Each row was made from one path, in order. Every step used is in the known rows, and no mark comes twice. Write each row's path.
Known rows:
z, s, w, v: [ 1.832 -0.494  1.927 -0.588  3.167 -0.378 -0.864  0.615  2.202  2.054
  2.002  2.750  1.234 -1.672 -0.004  0.324  0.548  6.933  3.337  2.963
  4.830  2.256  1.137]
e, v, a: [-3.795  2.101  2.106  4.586 -4.543  2.497  2.436  2.515 -0.905 -3.047
 -0.551 -3.607  0.268  4.264 -5.777 -5.975  3.546  0.376 -4.397  0.870
 -1.604 -1.352 -1.813]
t, h: [-2.483  2.044  0.300  1.973 -6.659 -0.633  4.073 -4.610 -2.169 -1.237
  0.272  1.654 -2.773  2.845 -3.051 -1.952  0.022 -2.362  3.705 -1.768
  0.642 -0.868  0.279]
e, v: [-2.616 -0.095 -1.105  2.894 -4.057  0.203  2.158  2.274 -1.615 -2.121
 -0.228 -2.266  1.502  5.283 -3.562 -2.524  1.628 -0.458  0.747 -0.362
 -1.168 -0.237 -4.355]
e, v, w: [-4.824  1.518 -2.603  2.962 -5.070  0.101  0.256  3.376 -0.644 -2.178
 -2.380 -2.078  1.108  4.756 -1.646 -1.333  2.354  0.487 -3.448  2.029
 -0.047 -0.467 -2.779]
l, v, b, s, h, t: [ 1.789  1.744 -3.869 -2.811  2.435 -2.155  0.268  1.053 -1.296  0.596
  1.571 -2.513  2.257 -0.319  7.811  2.432  1.790 -2.610 -0.788 -2.246
 -3.669 -0.193 -0.237]
v, b: [-4.622 -2.113 -0.307  0.789 -7.384 -1.250 -0.656  2.103 -2.244 -0.922
  1.346  0.973  0.460  3.382 -0.890  1.989  0.126 -1.398 -2.982 -0.349
 -2.737 -0.900  0.303]
b, s, w, v, a: [ 7.159  0.216  1.491 -2.309  8.120 -0.408  0.460 -0.970  1.238 -1.239
  2.228 -2.221 -0.300 -6.130 -1.801 -0.932 -0.212  0.063 -0.290 -0.133
  2.204  2.672  0.918]
j, a, v, w, s, z: [-2.045  3.201  2.754  2.331  0.064  1.839 -0.906 -1.788 -1.016 -0.152
 -4.836  6.191 -3.425  0.713 -4.429 -1.908 -3.151  2.831 -2.391  2.803
  4.919 -1.960 -1.088]
w, s, b, v: [ 6.944 -5.230 -0.565 -0.770  5.416  0.266 -2.059 -2.456  4.064  1.085
 -0.375 -0.781 -0.230 -2.517  1.625  2.321 -1.310 -2.835  5.025 -2.604
  2.001 -1.631  0.882]
j, a, v: [-3.331  3.088  2.764  1.969 -4.062  0.477  2.407 -2.769 -5.104 -1.655
 -2.266  5.209 -1.207  2.967 -6.405 -3.761 -2.515  1.985  0.523 -0.748
  0.485 -1.259 -1.734]
s, w, v: [ 2.965 -2.063  2.506 -0.005  4.418 -0.693 -0.527 -3.478 -0.926 -0.776
  1.545  0.236  1.240 -1.639 -2.279 -1.124  0.186  0.202  4.118  0.909
  2.677  1.045 -1.086]
l, v, w, s, h: [-0.019  1.646 -2.848 -1.417  0.473 -0.598 -1.901 -2.819  1.280  2.085
 -1.189 -0.830  0.452  1.986  8.928  0.878 -0.138 -1.565  1.221  0.059
  1.072 -2.884  1.191]
s, b, v: [ 5.812 -4.158 -1.828 -0.157  3.544  0.221  0.583 -0.838  1.125 -0.588
  0.415 -2.472  0.448 -3.493 -0.011  1.316  0.305 -3.531  5.922 -2.753
 -2.644  1.279  0.544]
b, s, h: [ 6.464  0.598 -3.061 -4.025  4.191 -1.203  3.925 -0.010  0.539  2.696
  3.711 -0.248  1.467 -3.849  2.427  2.633 -1.245 -3.821  1.783 -2.572
 -2.878  2.841  0.985]
a, v, w, s: [-7.920  0.349  2.109 -0.447 -3.888  1.846 -0.634 -3.738  2.024 -0.968
 -2.253  4.893 -1.332  3.802 -0.556 -1.104 -4.400  3.112 -4.165  2.787
  1.951 -2.795  0.068]
e, v, b: [-4.701 -1.043 -1.370  3.304 -5.402 -1.140  0.458  6.508 -1.418 -2.455
 -0.155 -2.895  0.925  5.215 -2.150  0.428  1.256 -0.314 -4.419  0.033
 -1.557 -1.491 -3.302]
v, a: [-3.570  1.852  4.003  2.514 -6.319  3.283  1.899 -2.833 -1.564 -1.750
  0.919  0.004 -0.473  2.244 -5.424 -5.854  3.001 -0.520 -2.999  0.770
 -2.648 -0.760  2.255]
j, l, v, w, s, h: [-0.204  3.949 -2.103  0.701 -0.380 -1.447 -1.299  0.156 -3.528  6.378
 -3.888  0.256  1.306  1.571  4.617  0.180  2.007 -0.782 -1.591  1.042
  1.047  0.086 -1.249]
h, t: [-2.654  1.374 -0.040  0.534 -4.205  1.370  1.209 -5.914 -4.052 -1.485
 -0.054  3.393  4.595  3.619 -3.454 -2.926  6.687 -1.290  2.050  0.475
 -3.697  1.134 -2.100]
l, v, b: [-3.328 -0.271 -1.804 -0.187 -4.520 -1.767 -1.445  0.642 -2.551 -0.934
  0.589 -2.295  0.232  4.369  5.069  0.595 -0.052 -1.346  0.908 -1.731
 -2.531 -1.841 -0.733]
b, v: [-0.095  0.044  0.767  1.756 -0.216  0.563  1.732 -0.054 -0.864 -0.564
 -0.076 -2.842 -0.140 -1.570 -1.683 -0.888  2.241 -3.980  4.165 -4.178
 -3.594 -1.408  0.463]
w, v, b, s, h: [ 1.327 -2.171 -0.984  0.856  3.626 -5.232  0.400  4.365  1.321  0.549
  1.581 -2.553  0.839 -2.521  2.918  2.997 -0.559 -1.516 -1.354 -5.537
  1.979 -2.579 -0.063]
l, v, a: [-2.341  2.869  1.578  1.112 -3.781  2.057  0.513 -3.347 -1.961 -1.707
  0.262 -2.868 -0.441  3.435  1.485 -5.716  2.295 -0.639  1.072 -0.967
 -2.548 -1.819  0.937]

Which path is each row?
[ 1.095  0.837  3.857  0.502  2.897  1.140 -0.632  0.747  2.668  1.370
  1.869  1.954  0.518 -2.453 -1.373 -1.869  1.767  7.482  0.040  3.749
  4.583  1.454  2.723]	z, s, w, v, a
[-0.587  0.397 -0.053  1.402  1.038  0.406 -1.860  0.142  2.454  0.263
 -2.734 -2.121 -1.014 -2.496  1.462  1.193  1.736 -2.828 -0.358 -1.789
  0.531 -3.383  2.385]	b, v, w, s
[-4.149 -0.850  1.961 -1.469  0.497  1.238  0.980  2.382  1.780 -1.246
  0.780  2.779 -2.773 -0.140 -1.699  1.238 -5.816  1.697 -4.874  1.594
 -0.997  0.462 -1.573]	a, v, b, s, z
[-2.389  1.493 -0.648  1.896 -1.313  0.425 -0.163  0.963  0.046 -0.792
 -2.183 -2.626 -0.433 -2.106  0.138  0.145  2.871 -3.043 -0.153 -1.749
 -2.388 -1.655  1.968]	b, v, w
[ 2.920 -2.629 -2.173 -1.761 -0.875  0.498 -0.436  0.930  2.679  2.248
  1.990  3.374  1.408  0.205  1.165  1.800 -0.262  5.530  4.457  2.238
  1.419  3.593  1.614]	z, s, b
[ 4.092 -2.035 -1.609 -0.809  2.527  0.476 -0.183  2.661  3.765  2.328
  1.139  0.550  0.693 -3.206  1.765  2.213  0.663  3.975  4.879  0.071
  0.587  2.398  2.381]	z, s, b, v
[ 0.943  0.164  0.628  2.017  4.122  1.837 -2.227  0.938  3.865  1.032
 -3.124 -1.863 -2.436 -4.060  0.937  1.315  1.391 -2.925  0.213 -0.224
  1.700 -2.464  1.499]	b, v, w, s, z
[ 1.524 -0.944 -3.866 -1.783  0.567 -0.543 -3.875 -3.332  1.645  0.362
 -2.069 -1.192 -0.045  2.179  7.845  1.062 -0.771 -0.348  2.652  0.547
  2.262 -1.457  0.452]	l, v, w, s, b
[-1.252  2.120  4.001  3.566 -0.798  2.848  2.054  0.124 -0.011 -1.605
 -0.230 -4.233 -1.275 -2.676 -3.899 -4.411  3.957 -3.177 -1.086 -2.936
 -3.965 -2.560  2.972]	b, v, a
[-0.117  2.696 -2.552  0.087 -1.747 -3.090 -1.079  3.874 -5.728  3.549
 -2.124 -1.895  0.641  1.347  2.195  1.025  1.153 -0.543 -2.273 -1.023
 -1.177  2.224 -2.884]	j, l, v, b, s
[-3.069 -0.698  2.031 -3.408  0.837  0.433  0.863  0.721  0.406 -1.921
  1.835  2.649 -1.459 -0.744 -1.309  1.885 -5.904  2.261 -5.791  2.433
 -1.644  1.183 -0.266]	a, v, b, s, w
[ 1.283 -2.960  2.415  0.324  3.408 -1.708 -1.810 -0.176 -0.696 -1.070
  1.513 -0.116  0.770 -1.773 -1.169  1.168 -0.194  0.420 -0.004  1.158
  2.285  0.067 -0.203]	s, w, v, b
[-5.722 -0.661  1.216 -2.079 -2.673 -0.211  1.374  1.473  0.240 -2.002
  1.160  2.341 -1.460  1.404 -1.174  1.110 -5.462  1.845 -5.444 -0.024
 -2.071 -0.408 -0.720]	a, v, b, s
[ 3.150 -2.972  2.061  0.602  2.888  2.616 -2.005 -3.053  3.525  2.209
 -0.304  2.963 -1.852  0.524 -1.202  0.262 -1.617 -1.505  3.994  1.613
  3.963 -0.721 -1.535]	w, s, z
[ 8.040 -0.314 -1.306 -5.395  5.769  0.141  0.876 -1.919 -0.437 -0.252
  3.223  0.098  0.480 -4.701 -0.975  2.028 -1.674 -1.316  2.001  1.689
 -0.722  5.559  0.208]	b, s, w
[-4.716 -1.698  0.872 -1.310 -1.366  1.770 -1.329 -3.877  3.215 -0.855
 -2.170  4.726 -1.186  2.309  0.362  0.057 -5.201  3.050 -3.156  3.153
  2.285 -1.617  0.221]	a, v, w, s, b
[ 7.902 -1.183 -0.516 -3.494  8.485 -1.972  0.216 -1.048  0.688 -0.571
  2.353 -1.415  0.501 -5.496 -0.395  1.156 -1.401 -0.422  3.023 -0.883
  2.397  3.374 -0.692]	b, s, w, v
[ 2.721 -1.041 -2.547 -0.703  1.880  0.433 -1.331  3.415  4.376  2.164
 -0.137  0.640  0.432 -3.441  2.874  2.977  1.080  4.481  2.209  1.642
  1.336  2.207  3.452]	z, s, b, v, w
[ 0.107 -1.478 -2.244 -2.059 -2.497 -2.474 -0.422  3.929 -0.823 -0.814
  2.135 -0.632 -0.111 -0.449  0.654  4.032 -1.256 -1.706 -3.775 -1.564
 -2.056  1.071  0.700]	v, b, s
[ 2.472  2.679 -1.648 -1.380  1.567 -2.290 -1.509  3.093 -5.553  3.757
 -1.390 -1.485  0.618 -0.940  1.902  1.622  0.810 -0.161 -2.474  1.467
 -0.789  3.796 -2.406]	j, l, v, b, s, w
